Each row comes from the steps of one path. Every step used is in the known rows, and no mark comes twice. Write the path behind each row, first mark first.
Known rows:
luzul lazul logu kesutom dobu: .23,-.04,.46,-.03,-.16,.41,-.51,.22,-.07,.05,-.41,.23,.35,-.17,.24,.31,-.14
kesutom logu tatis luzul lazul: -.03,.35,.61,-.08,-.36,-.44,-.19,.09,.34,-.41,-.43,-.30,.01,-.32,-.28,-.38,-.26
luzul lazul logu tatis: .11,.24,.62,.10,-.19,.16,-.24,.13,.34,-.10,-.20,.11,.35,-.39,.02,.03,-.44
dobu kesutom logu tatis luzul: -.36,.63,.58,.05,-.19,-.10,.25,.46,.45,-.17,-.63,-.09,-.08,-.41,-.22,-.67,.03
kesutom logu: -.27,.03,.28,-.07,-.14,-.34,-.03,.05,-.01,-.31,-.65,-.38,-.10,-.12,-.07,-.28,-.44
luzul tatis logu: .26,-.19,.25,.23,.20,-.25,.21,-.47,-.03,-.14,.12,-.03,-.25,-.11,-.22,-.43,-.29
tatis dobu: -.45,-.10,-.13,.00,.16,.20,.11,-.48,.30,-.18,-.12,-.46,.02,-.38,-.50,-.05,-.06
logu kesutom: -.33,-.32,.15,.43,.13,.36,-.17,.28,-.16,.12,-.45,-.37,.44,-.14,-.32,.06,.22
tatis logu kesutom dobu: -.01,-.18,.13,-.12,.18,.32,-.11,.14,-.34,.11,-.40,-.12,.06,.26,-.06,-.15,.02
tatis luzul lazul logu kesutom: .19,.11,-.02,.01,-.16,.10,-.39,.11,.00,.09,.03,.12,-.01,-.52,-.06,-.01,.02
dobu tatis logu kesutom: -.17,-.11,-.03,-.04,.12,.20,.02,.00,-.29,.36,-.08,-.05,.00,-.08,-.09,-.50,.15
logu kesutom dobu: -.15,-.39,.32,.17,-.03,.40,-.19,.37,-.36,.03,-.50,-.33,.40,.17,-.28,.12,.34
logu tatis luzul: -.24,.11,.30,.23,-.17,-.14,.21,.18,.25,-.17,.11,-.44,.14,-.36,-.77,-.48,.03
kesutom dobu: .02,-.29,.29,-.05,-.30,.09,.14,.06,-.35,-.22,-.29,-.24,.00,.17,-.30,-.09,-.08
luzul lazul logu kesutom dobu tatis: .23,.00,.45,-.10,-.20,.43,-.49,.20,-.17,.17,-.31,.33,.32,-.16,.29,.14,-.02
dobu tatis: -.22,-.17,.04,.10,-.18,.03,.22,-.08,-.25,.14,.02,-.16,-.01,-.27,-.28,-.49,.03
tatis dobu kesutom: -.54,.27,.00,.05,.18,.46,.24,-.26,.51,-.07,-.33,-.19,-.04,-.56,-.38,-.20,.16
lazul logu tatis: -.34,.13,.45,.05,.15,.03,.20,.44,.23,.08,-.07,-.13,.26,-.26,-.18,-.31,-.52

Write each row's path:
-.26,.21,.24,-.06,.09,-.09,.16,.40,.19,.12,.15,-.10,.05,-.37,-.29,-.42,-.38 : lazul logu tatis luzul
-.08,-.08,-.21,-.02,-.28,-.14,.21,-.13,-.29,.17,.31,-.11,-.26,-.42,-.42,-.65,.20 : dobu tatis luzul
-.36,.17,.66,.03,-.14,-.38,.04,.25,.29,-.36,-.60,-.50,.14,-.11,-.28,-.40,-.40 : kesutom logu tatis
-.45,.56,.77,.17,-.14,-.01,.27,.50,.46,-.19,-.81,-.13,.08,-.29,-.13,-.59,-.06 : dobu kesutom logu tatis
.02,-.27,.26,-.18,-.36,.08,.22,.01,-.46,-.03,-.09,-.10,-.04,.12,-.27,-.35,.06 : kesutom dobu tatis
-.12,-.39,.30,.08,-.09,.39,-.13,.32,-.49,.19,-.35,-.17,.36,.13,-.24,-.08,.47 : logu kesutom dobu tatis
-.07,.49,.61,.01,-.05,.43,-.17,.04,.68,-.08,-.28,.23,.28,-.58,.04,-.03,-.23 : luzul lazul logu tatis dobu kesutom
-.36,.43,.45,.08,-.13,.04,.20,.33,.22,-.12,-.83,-.02,-.13,-.34,.03,-.50,-.09 : dobu kesutom logu
-.07,-.29,.18,.24,.20,-.09,.17,-.74,.32,-.27,.18,-.27,-.06,-.39,-.52,-.15,-.02 : luzul tatis dobu
.13,-.19,.16,-.37,-.25,.07,.17,-.09,-.47,.03,-.06,.04,-.24,.22,-.11,-.47,-.05 : kesutom dobu tatis logu
.17,.11,.31,.05,-.20,.18,-.29,-.02,.09,-.04,-.24,.19,.12,-.41,.20,.11,-.48 : luzul lazul logu
-.14,.11,.43,.12,.16,-.10,.20,-.49,.51,-.28,-.20,-.07,-.18,-.45,-.28,-.36,.04 : luzul tatis dobu kesutom logu
-.54,.39,.15,-.15,.13,.20,.12,-.19,.56,-.19,-.60,-.20,-.14,-.46,-.19,-.31,.02 : tatis dobu kesutom logu
-.55,.39,.43,-.06,.32,.33,.26,.29,.61,.13,-.12,-.01,.19,-.46,-.21,-.36,-.26 : lazul logu tatis dobu kesutom
-.16,-.21,.24,-.18,.14,.33,-.10,.52,-.39,.41,-.21,.13,.27,.03,.13,-.11,-.02 : lazul logu kesutom dobu tatis
.26,.11,-.04,.12,-.41,-.06,-.21,-.23,.01,-.18,.06,-.09,-.15,-.53,-.32,-.11,.01 : tatis luzul lazul
-.49,.23,.51,-.16,.01,-.27,.01,-.05,.54,-.37,-.54,-.54,.11,-.20,-.39,-.33,-.31 : kesutom logu tatis dobu
-.04,-.30,.14,.01,-.16,.29,-.14,.31,-.49,.20,-.16,-.17,.21,.06,-.33,-.16,.56 : logu kesutom dobu tatis luzul
.30,-.34,.42,.18,.23,-.02,-.01,-.23,-.20,-.05,-.04,-.01,-.04,.15,-.18,-.24,.05 : luzul tatis logu kesutom dobu
